Each row was made from one small tree. The marks that hang from a mark follow it in brackets, in alphabetical order. Every link used is in the known rows. Write each row's tree.
Known rows:
fetem[bige lagar lagi lofezu[kezoz[benate]] tuvaz]: [ -4.1  23.9 -20.2 -30.4 -14.0  30.8  38.9 -19.3 -22.9 -10.1   7.5  -2.5
  21.8  -3.3   1.4   7.7 -17.6  17.6  14.0  17.7 -52.9]
tuvaz[fetem[bige lagi lofezu]]: [ 10.2 -12.4  -9.8 -24.1  -3.3  -2.7 -10.2   4.3 -22.1  -4.4   2.4  -3.6
  -1.8  12.8  -1.4 -11.3  27.2  20.7  -4.4  13.7  -9.7]
kezoz[benate]: [ -2.6   9.0  -3.7  -5.9  38.9  -7.3 -46.3   8.0  12.1  -8.8  -1.9   4.2
 -22.6  -4.7   8.2 -11.9   7.3  32.2  -7.0  -6.9  14.5]
rogofi[fetem[lagar lofezu tuvaz]]: [-23.5  18.4 -20.3 -21.8   4.8 -10.7  -1.3 -25.0   4.9 -18.5 -11.7  -0.5
 -14.4 -10.0  -7.3  -8.6  19.7  27.5  -2.5 -14.4  -7.9]
lofezu[kezoz[benate rogofi[fetem[lagar tuvaz]]]]: [-15.9  21.1  -3.0  14.0  -0.8  -6.5 -18.3 -19.2   2.5 -19.0  -5.5   5.9
 -26.4   5.8  20.5 -12.8   9.9  10.4  -8.9  -0.8  20.5]
fetem[lagar lofezu]: [ -4.1   0.8 -13.0 -16.1  35.0   4.9 -17.7   7.7   3.9  -6.4   3.7  -3.0
  -6.9  -2.0  -2.2  -7.6  22.7  31.5 -14.2   4.3  -8.8]
gabit[lagi[fetem[lagar lofezu[kezoz] tuvaz]]]: [  3.2  -7.5 -15.1 -15.4 -20.6   4.3  18.1  -3.6  -7.7  -3.1  -8.5  -4.8
 -16.9  -0.4  -7.3 -21.1   9.6  16.7 -17.7   1.6   5.5]
lupap[gabit[lagi]]: [ 11.7 -16.4 -20.1  -5.2   7.7  10.3 -15.1  10.4   9.2   7.4 -17.4   3.7
 -29.2  -8.1  -8.3 -29.2  31.8  24.8 -18.1 -12.3  31.0]
fetem[lagi tuvaz]: [ -1.5  -9.3 -13.6  -1.1   5.5  11.6  -0.3 -19.4  -5.3  -2.8  -6.6   3.2
 -14.8  -1.7  11.0 -16.0   7.1  32.5   3.8  -1.3 -10.1]
lagi[fetem[lagar lofezu[kezoz[benate]] tuvaz]]: [ -8.6  18.4 -11.9 -24.8 -11.9  -9.3   9.1  -1.6  -7.4 -16.0  -5.9  -5.9
 -11.4  -4.5   3.0 -19.0  11.0  20.1 -13.6 -12.9 -10.7]
lagi[fetem[lagar lofezu tuvaz]]: [ -7.2  10.5 -14.9 -29.1  -2.0 -14.8   4.4  -2.0  -0.9 -13.5 -12.1  -6.7
 -13.8  -8.6  -4.2 -18.6  23.8  29.4 -11.6  -9.6 -12.3]
rogofi[fetem[bige lagar lagi lofezu tuvaz]]: [-17.6  17.8 -24.6 -38.0  -8.1 -10.4  14.3 -37.2  -1.6 -16.9 -13.8  -1.6
  -0.9 -15.1  -7.8   0.5  17.2  25.3   7.7   2.5 -27.3]
fetem[lofezu]: [ -2.9  -6.6  -9.8  -6.2  39.1 -20.5 -29.3   6.2   1.5  -5.3   4.6  -5.7
 -14.3  -0.5  15.3 -19.5  21.1  27.8 -22.2  -1.3   9.5]
gabit[lagi[fetem] lupap]: [ 17.9 -24.4 -18.3   0.8   4.4  -6.3  -3.8   6.9 -19.9  -3.5  -7.9  -8.9
 -31.6   4.4 -14.6 -15.7   4.9   8.9 -28.3   5.3  33.8]
lofezu[kezoz[benate]]: [ -7.7   1.9  -3.2   8.2  16.3   2.0 -29.4  -2.9   6.4  -9.5   2.4   1.5
 -33.1  10.4  19.0 -19.8  -6.9  16.3 -18.1 -14.2  25.9]
fetem[lagar]: [ -5.8  -6.7 -12.6 -10.3  32.4  16.4 -26.7  -2.8  22.1  -5.1 -10.4   3.2
 -31.2   0.7 -13.1  -6.9  21.9  38.7  -6.5  -1.9   4.2]
fetem[lagi lofezu[kezoz[benate]] tuvaz]: [ -1.8   9.5  -9.9  -0.6  -6.4   9.3  14.8  -8.3 -33.0  -7.8  15.9  -1.8
  13.0   1.4  32.0 -17.3 -10.8  11.9  -6.4  -0.1 -20.5]
rogofi[fetem]: [-19.5  -0.8 -13.9 -12.6  17.6 -32.9 -35.2 -25.6  22.0 -15.3 -20.0   1.1
 -40.6  -7.1   1.8 -18.3  30.2  28.4 -13.7 -18.0  27.7]
lupap[gabit[lagi[fetem[lofezu]]]]: [ 12.9 -11.4 -20.0 -16.1  -3.9  -7.4  -8.1  14.2   1.5   4.0 -17.6  -0.8
 -21.6 -12.8  -4.6 -34.1  39.5  20.1 -25.2 -13.1  27.0]
fetem[bige lagar lofezu[kezoz[benate]] tuvaz]: [-13.6  31.8 -20.8 -27.8  -0.1  27.6  29.3 -14.7  -6.3 -13.6   2.6  -4.4
   4.1   0.5 -11.0   7.7 -23.3  22.8  11.8   5.3 -39.7]

Write each row's tree:
[  2.3  -1.6 -12.6 -29.3   3.6  12.4  -8.7   8.2  -8.9  -7.7  -1.4  -3.1
  -8.7  14.6 -22.2  -2.8  24.3  26.6  -0.6   8.9 -13.0] | tuvaz[fetem[bige lagar lofezu]]
[-14.5   4.6  -8.8   9.5  -9.0  -8.2  -5.5 -33.7   4.9 -14.9 -12.0   2.8
 -31.1   8.3  17.2 -13.2  17.6  11.5  -8.8   7.3  16.7] | lofezu[kezoz[rogofi[fetem[bige lagar lagi tuvaz]]]]
[ 12.1  -8.4 -16.6  -5.3 -11.8 -10.0  -5.0  10.4  -2.7   1.8 -16.3  -0.1
 -22.1  -8.0   4.9 -35.4  41.7  12.1 -27.9  -6.4  32.5] | lupap[gabit[lagi[fetem[lofezu[kezoz[rogofi]]]]]]
[ -4.1  16.4 -19.0 -17.4 -15.7  20.8  39.8 -27.0 -21.4  -9.9   2.2  -2.4
  15.9   0.5   6.8   5.4   0.6  16.1  11.0  30.4 -45.6] | fetem[bige lagar lagi lofezu[kezoz[rogofi]] tuvaz]
[  3.5  -6.7  -7.8 -15.0   6.3  14.1 -17.3  17.2 -14.1  -6.8   4.0  -0.8
  -9.8  16.8 -12.8 -11.9  30.5  25.4  -9.2   0.6  -3.5] | tuvaz[fetem[lagar lofezu]]
[ -4.9   1.1 -15.6 -39.9   5.6 -21.9 -13.0 -10.8  23.2 -11.7 -25.9  -5.3
 -34.1  -8.9 -16.8 -10.8  30.0  34.3  -8.7  -1.2   0.4] | lagi[fetem[bige lagar]]
[ -9.7  15.3 -18.6 -36.1 -15.5 -12.9  20.0 -14.5   0.5 -15.3 -14.1  -9.5
 -15.5  -4.6  -7.4 -12.0   9.3  22.5  -7.3  -4.9 -17.8] | lagi[fetem[bige lagar lofezu[kezoz] tuvaz]]
[-13.1  12.8 -24.7 -27.7  11.1  30.3  14.4 -26.4  21.2  -8.5 -20.2   0.8
 -23.8  -2.4 -32.6   9.1  -5.7  43.1  21.9   3.8 -29.3] | fetem[bige lagar tuvaz]
[ -2.0  12.7 -24.4 -36.6   0.3  22.7  32.8 -20.0 -13.8  -6.2  -1.2  -3.4
  18.3  -9.2  -8.9   8.3   0.9  31.0  16.6  22.5 -55.6] | fetem[bige lagar lagi lofezu tuvaz]
[ -6.4   7.7   2.3  22.3  15.9  -9.9 -33.5  -5.6   3.7 -12.4   0.4   4.4
 -30.2  10.7  29.8 -18.1  10.2  11.8 -17.5   4.5  30.9] | lofezu[kezoz[benate rogofi]]
[  9.3  -7.3 -12.3 -30.5  -6.4  14.9  -2.0   5.2 -20.4  -5.2   1.9  -1.8
   3.6  11.9 -13.6  -2.8  28.4  23.3   1.2  17.8 -22.5] | tuvaz[fetem[bige lagar lagi lofezu]]
[ 10.4  -9.3 -21.7 -13.8 -10.8   2.4  -1.6   7.1   4.7   3.6 -23.1   1.5
 -27.9 -11.9 -10.3 -32.8  32.4  23.2 -16.7 -17.3  24.7] | lupap[gabit[lagi[fetem[tuvaz]]]]
[-12.5   4.0 -16.2 -25.4   6.7 -20.6 -14.5 -20.7  -0.9 -14.5  -7.1   0.1
  -5.8 -12.6   5.6 -10.6  36.2  22.1 -12.1  -1.1  -3.6] | rogofi[fetem[lagar lagi lofezu]]
[-11.3  16.2  -3.3   5.0  -1.2 -13.0 -20.4 -21.1   2.3 -17.5  -5.9   5.2
 -21.9   3.1  22.3  -9.3  14.8   8.8  -9.5  10.0  17.7] | lofezu[kezoz[benate rogofi[fetem[bige lagar lagi]]]]
[ -2.7   9.4 -12.0   1.3 -11.9  24.3  26.8 -14.6 -28.8  -8.6   9.9   0.9
  14.6   3.7  20.0  -7.7   9.3  13.9  -1.7  18.6 -31.5] | fetem[lagar lagi lofezu[kezoz[rogofi]] tuvaz]
[ -7.1  25.9  -2.3  -6.7  16.0 -41.6 -39.0 -19.7   5.0 -19.8 -13.0   7.7
 -10.1 -13.8  21.4  -2.8  37.5  20.0   1.5  24.7  11.4] | kezoz[benate rogofi[fetem[bige lagi]]]
[-14.6  35.9  -4.9  -3.8  14.3 -35.2 -29.6 -22.6   9.3 -22.7 -16.3   7.2
 -16.0 -12.2  12.2  -1.4  26.2  23.5   8.2  15.4   8.2] | kezoz[benate rogofi[fetem[bige tuvaz]]]
[-13.1   7.1 -10.8 -14.9   0.0 -32.6 -18.2 -20.7  -9.0 -16.3  -0.7  -1.3
  -8.5  -7.8  24.9 -19.4  21.5  10.2 -19.4  -8.3  10.8] | rogofi[fetem[lagi lofezu[kezoz[benate]]]]
[ 14.7  -7.6 -26.0 -16.0  -6.8   7.2  26.4   0.8 -28.2  -6.2  -5.9 -11.5
 -12.3   0.9 -27.4  -2.4  -6.8   9.4 -13.9  13.6   2.1] | gabit[lagi[fetem[bige lagar lofezu tuvaz]] lupap]
[ 12.5  -8.7 -21.0 -19.7  -5.4   1.4  -4.0  14.8   2.2   3.5 -17.9   0.0
 -19.0 -13.4 -10.3 -30.1  40.0  21.1 -22.5 -11.1  20.5] | lupap[gabit[lagi[fetem[lagar lofezu]]]]
[ 17.4 -20.8 -21.6  -9.2   2.4  -8.0   2.2   0.4 -16.3  -4.1 -11.6 -10.4
 -30.7   2.9 -21.5  -9.2   0.5  10.1 -21.7  11.0  26.9] | gabit[lagi[fetem[bige]] lupap]
[  2.4  -4.0  -4.1  -2.4  -4.8  14.0 -12.2  12.2 -19.2  -9.4   6.3  -0.2
 -11.0  23.4  -1.6 -14.2  30.4  14.4 -13.4   6.2   3.7] | tuvaz[fetem[lagar lofezu[kezoz[rogofi]]]]
[ -9.4  18.0 -15.8 -29.5 -15.7 -18.9  18.3 -15.8  -1.1 -16.8 -15.1  -8.1
 -14.5  -4.4  -2.3 -11.2  17.5  20.5  -6.9   4.1 -15.5] | lagi[fetem[bige lagar lofezu[kezoz[rogofi]] tuvaz]]
[  7.8   0.6  -9.2 -26.7 -16.1  20.6   2.5   6.0 -26.7  -8.0   7.8  -1.1
   6.2  15.9  -6.4  -3.5  14.9  14.2  -0.9  14.6 -20.6] | tuvaz[fetem[bige lagar lagi lofezu[kezoz[benate]]]]
[ 15.3 -11.1 -24.4 -11.2  -4.7  -4.6  20.6  -0.2 -29.8  -5.7  -5.5 -12.8
 -16.3   1.4 -18.8  -8.1  -7.8   7.4 -17.8  11.0  10.9] | gabit[lagi[fetem[bige lofezu tuvaz]] lupap]
[-10.2  32.0  -4.6  -4.9   7.2 -33.4 -24.9 -24.8   1.1 -20.9 -13.8   8.2
  -7.2 -14.1  18.3  -1.5  28.9  21.0   9.2  21.7   1.8] | kezoz[benate rogofi[fetem[bige lagi tuvaz]]]
